What can hang from each mark:
Z_574: Z_231
Z_381: Z_368 Z_862
Z_774: Z_162
Z_162: Z_560 Z_774
Z_26: Z_226 Z_906
Z_862: Z_381 Z_560
Z_231: Z_4 Z_560 Z_574
Z_906: Z_26
Z_226: Z_26 Z_862
Z_560: Z_162 Z_231

Every row comes from one small tree of marks. Brackets hold a mark, then the marks that hang from it, in the order of their numbers. Every link used is in the known rows. Which tree was each row made from?
In the rows, 128 means zero.
Known rows:
(Z_560 (Z_231 Z_574)): [113 125 124 135 147 121 122 111 124 172 131 109 159 144 146 128 165 111
 150 140 194 113 144 128 120]
(Z_226 (Z_862 (Z_381 Z_368) (Z_560 Z_231))): [140 105 121 176  91 142 158 156 137 148 134 116 150 133 119 135  97 123
 163 127  94 129  96 132 104]
(Z_231 Z_560): [ 68  89 120 119 132 132  82 121 110 132 123 138 125 209 146 131 163 118
 110 155 104  93 159 165 166]
(Z_26 Z_906): [ 86  73  90 138 141 133  70 118 122 141 123 138 115 237 141 119 179 123
 137 166 152  75 187 175 141]
(Z_226 Z_26 Z_862): [154  93 111  85 161 121 122 108 135 172 144 138  97 200 141 135 112 119
 142 178 133 115 156 167 147]
(Z_381 Z_862): [124  74 133  81 114 127 120 139  95 105 137 139 131 186 162 151 144 121
 158 184 106 119 157 141 153]
(Z_574 (Z_231 Z_4 (Z_560 Z_162))): [ 93 134 150 113 157 145 133 126  95  92 115 114 122 133 145 116 157 109
 129 132 186 112 132 122 142]
(Z_862 (Z_381 Z_368) (Z_560 Z_162)): [ 80 122  97 184  94 124 125 146 107  99 119 139 145 106 117 131 136 118
 103 107  61 131  85 115 155]
(Z_381 Z_368 (Z_862 (Z_560 (Z_162 Z_774) (Z_231 Z_574)))): [149 123 156 120  92  94 186 166  88  39 121 125 150  54  99 147 114 151
 133 101 109 159  71  62 123]
(Z_906 (Z_26 Z_226)): [142 105 103 100 123 118  71 105 158 160 130 139 111 220 158 128 157 114
 155 159 151 110 139 147 138]
(Z_26 (Z_226 (Z_862 (Z_381 Z_368) Z_560)) Z_906): [ 89  64  90 163 103 144  74 152 154 112 115 144 113 197 107 115 150 136
 152 141  74  89 120 180 118]
(Z_26 (Z_226 (Z_862 Z_381 (Z_560 Z_162))) Z_906): [ 95  93  88 128 131 147  78 131 151  94 117 147 107 147 110 108 157 144
 133 139 142  91 118 170 144]
(Z_574 (Z_231 (Z_560 Z_162))): [ 98 111 132 122 149 134 138 122  97  96 111 121 131 142 143 119 159 118
 129 133 233 111 123 111 153]
(Z_381 (Z_862 (Z_560 (Z_162 Z_774) (Z_231 Z_4 Z_574)))): [150 155 172  89 124 122 173 149 102  58 127 121 130  39 114 142 110 150
 119 109 109 156 120  95 127]
(Z_162 Z_560 Z_774): [196 137 131  91 148 119 139 111 139 162 136 161  81 139 129 131  77 151
  71 130  98 163 182 118 135]
(Z_231 Z_4 Z_560): [ 65 113 138 109 139 144  73 125 106 134 129 130 114 203 146 129 160 108
 112 152  47  94 170 177 155]
(Z_226 (Z_862 (Z_560 Z_162))): [127 115 123 105 131 141 123 134 122 107 126 142 100 125 124 129 124 136
 107 150 139 128 106 143 166]
(Z_862 (Z_381 Z_368) (Z_560 Z_162 (Z_231 Z_4 Z_574))): [ 74 165 134 195 111 123 141 148 107 106 119 107 170  45 107 126 143 113
 120  82  78 134  79 101 117]
(Z_862 (Z_381 Z_368) Z_560): [ 77  99 103 203  82 140 108 155 125 140 119 137 144 155 128 138 126 113
 117 116   8 122 121 150 134]
(Z_862 (Z_381 Z_368) (Z_560 (Z_162 Z_774) (Z_231 Z_574))): [125 162 123 181 110 104 170 142 118 113 123 119 161  30  91 127 114 135
 102  60 107 155  82  72 118]
(Z_862 (Z_381 Z_368) (Z_560 Z_162 (Z_231 Z_4))): [101 160 117 183  99 136 160 147 115 108 128 112 165  82 115 127 119 112
 138  91  86 138  77  99 111]
(Z_560 (Z_231 Z_4 Z_574)): [110 148 142 129 155 132 115 115 122 172 135 102 151 141 146 126 163 103
 152 139 148 113 158 139 110]
(Z_774 (Z_162 (Z_560 (Z_231 Z_4)))): [141 160 162  99 160 125 142 101 132 144 143 129 120 122 139 125 111 129
 108 126 185 151 151 118 132]
(Z_560 (Z_162 Z_774) (Z_231 Z_4)): [195 186 121  70 161 120 181 103 122 139 152 116 130 109 127 119 117 125
 136 113 201 150 126  73 116]

Write each row's tree:
[ 96 106 171 149  81 124 146 179  95  68 119 114 155 109 122 152 131 127
 162 130  38 134 101 123 103]
(Z_381 Z_368 (Z_862 (Z_560 (Z_231 Z_4 Z_574))))
[118 162 179 109 171 115 125  99 125 141 136 124 123  85 131 124 131 129
  92 117 178 148 153 120 138]
(Z_774 (Z_162 (Z_560 (Z_231 Z_4 Z_574))))
[127 139 102 163  99 115 149 145 117 108 125 145 130  88 103 131 105 133
  85  83  46 152  95  93 147]
(Z_862 (Z_381 Z_368) (Z_560 (Z_162 Z_774)))
[218 174 150  92 151 129 176 111 148 171 145 136 102 113 127 126  61 146
 106 116 124 170 175 104  91]
(Z_162 (Z_560 (Z_231 Z_4)) Z_774)
[135 138 145 136 150 120 131 108 130 159 123 128 135 101 137 129 122 135
 110 135 174 140 154 124 116]
(Z_162 (Z_560 (Z_231 Z_574)))
[194 158 152 110 157 107 161 106 142 171 132 136 114  79 119 128  85 153
  87 107 157 165 167  96 106]
(Z_162 (Z_560 (Z_231 Z_574)) Z_774)
[131 157 161 129 156 130 125 112 128 161 128 122 126  96 138 127 120 127
 111 133 134 141 162 133 108]
(Z_162 (Z_560 (Z_231 Z_4 Z_574)))
[ 94  74  92 145 123 158  67 139 165 125 118 145 106 189 118 112 148 141
 145 148 103  86 148 198 126]
(Z_26 (Z_226 (Z_862 Z_381 Z_560)) Z_906)
[138 117 139 105 101 132 174 147 104  54 125 127 149  93 136 146 120 144
 152 139 166 138  97 105 137]
(Z_381 (Z_862 (Z_560 Z_162 Z_231)))
[ 72 142 138 216  99 137 125 157 124 146 120 106 167  90 117 133 131 108
 134  92  28 126 116 137  97]
(Z_862 (Z_381 Z_368) (Z_560 (Z_231 Z_4 Z_574)))
[161 101 114 100 121 123  83 110 161 171 142 134 109 191 151 126 134 114
 167 161 129 112 133 150 136]
(Z_906 (Z_26 (Z_226 (Z_862 Z_381))))
[203 135 125  73 123 116 116 116 165 117 131 148  77 131 116 122 107 149
 116 126 147 145  98 116 143]
(Z_906 (Z_26 (Z_226 (Z_862 (Z_560 (Z_162 Z_774))))))
[192 179 168 104 161 118 156 109 139 168 137 130 104  75 119 125  82 146
  89 106 117 168 177 106  97]
(Z_162 (Z_560 (Z_231 Z_4 Z_574)) Z_774)
[131 194 140 154 139 132 158 128 128 129 131 114 143  14 105 121 109 134
  91  66 100 150 127 102 120]
(Z_862 Z_381 (Z_560 (Z_162 Z_774) (Z_231 Z_4 Z_574)))
[166  98 117  78 125 122  81 111 160 159 137 137  96 213 151 126 141 119
 165 173 156 112 127 151 138]
(Z_906 (Z_26 (Z_226 Z_862)))
[225 153 135  99 144 120 181 106 150 171 140 141 107 117 128 128  63 154
 103 117 168 170 164  95 100]
(Z_162 (Z_560 Z_231) Z_774)
[116 150 119 114 161 106 137 102 104 130 130 110 162  91 135 122 175 117
 134 128 252 121 105  89 143]
(Z_560 Z_162 (Z_231 Z_574))
[126  83 140 147  66 126 171 176 103  70 121 124 157 149 130 155 114 134
 178 141  81 136  91 112 105]
(Z_381 Z_368 (Z_862 (Z_560 Z_231)))
[102  70  96 123 128 157  64 138 165 113 112 149  90 214 118 113 156 147
 140 160 131  85 144 198 129]
(Z_26 (Z_226 (Z_862 Z_560)) Z_906)
[126  70  99 107 164 119 100 110 136 150 133 138  87 225 125 124 131 133
 146 177 155  85 179 188 139]
(Z_226 (Z_26 Z_906) Z_862)
[112 153 102 170 115 141 158 127 131 125 127 120 164  76 130 125 119 126
 125 101 163 131 104 113 132]
(Z_862 Z_381 (Z_560 Z_162 Z_231))
[110 172 138 103 168 115 131 106 102 128 135 104 152  85 134 120 171 108
 136 127 206 123 115 100 134]
(Z_560 Z_162 (Z_231 Z_4 Z_574))
[109 173 118 162 120 151 152 129 129 124 131 114 155  71 128 124 119 119
 125  99 120 133 113 121 122]
(Z_862 Z_381 (Z_560 Z_162 (Z_231 Z_4)))
[175 118 128 114 106 136 114 124 181 148 127 124 110 171 136 125 114 135
 171 143 170 123 104 145 107]
(Z_906 (Z_26 (Z_226 (Z_862 (Z_560 Z_231)))))
[ 88 171 141 144 142 138 129 129 119 107 115 113 141  66 119 124 148 125
 105 105 147 130 108 124 131]
(Z_862 (Z_560 Z_162 (Z_231 Z_4 Z_574)))
[140  97 118 148  84 124  90 141 163 137 126 136 111 172 127 131 121 122
 155 136  64 123  95 146 124]
(Z_906 (Z_26 (Z_226 (Z_862 (Z_381 Z_368) Z_560))))
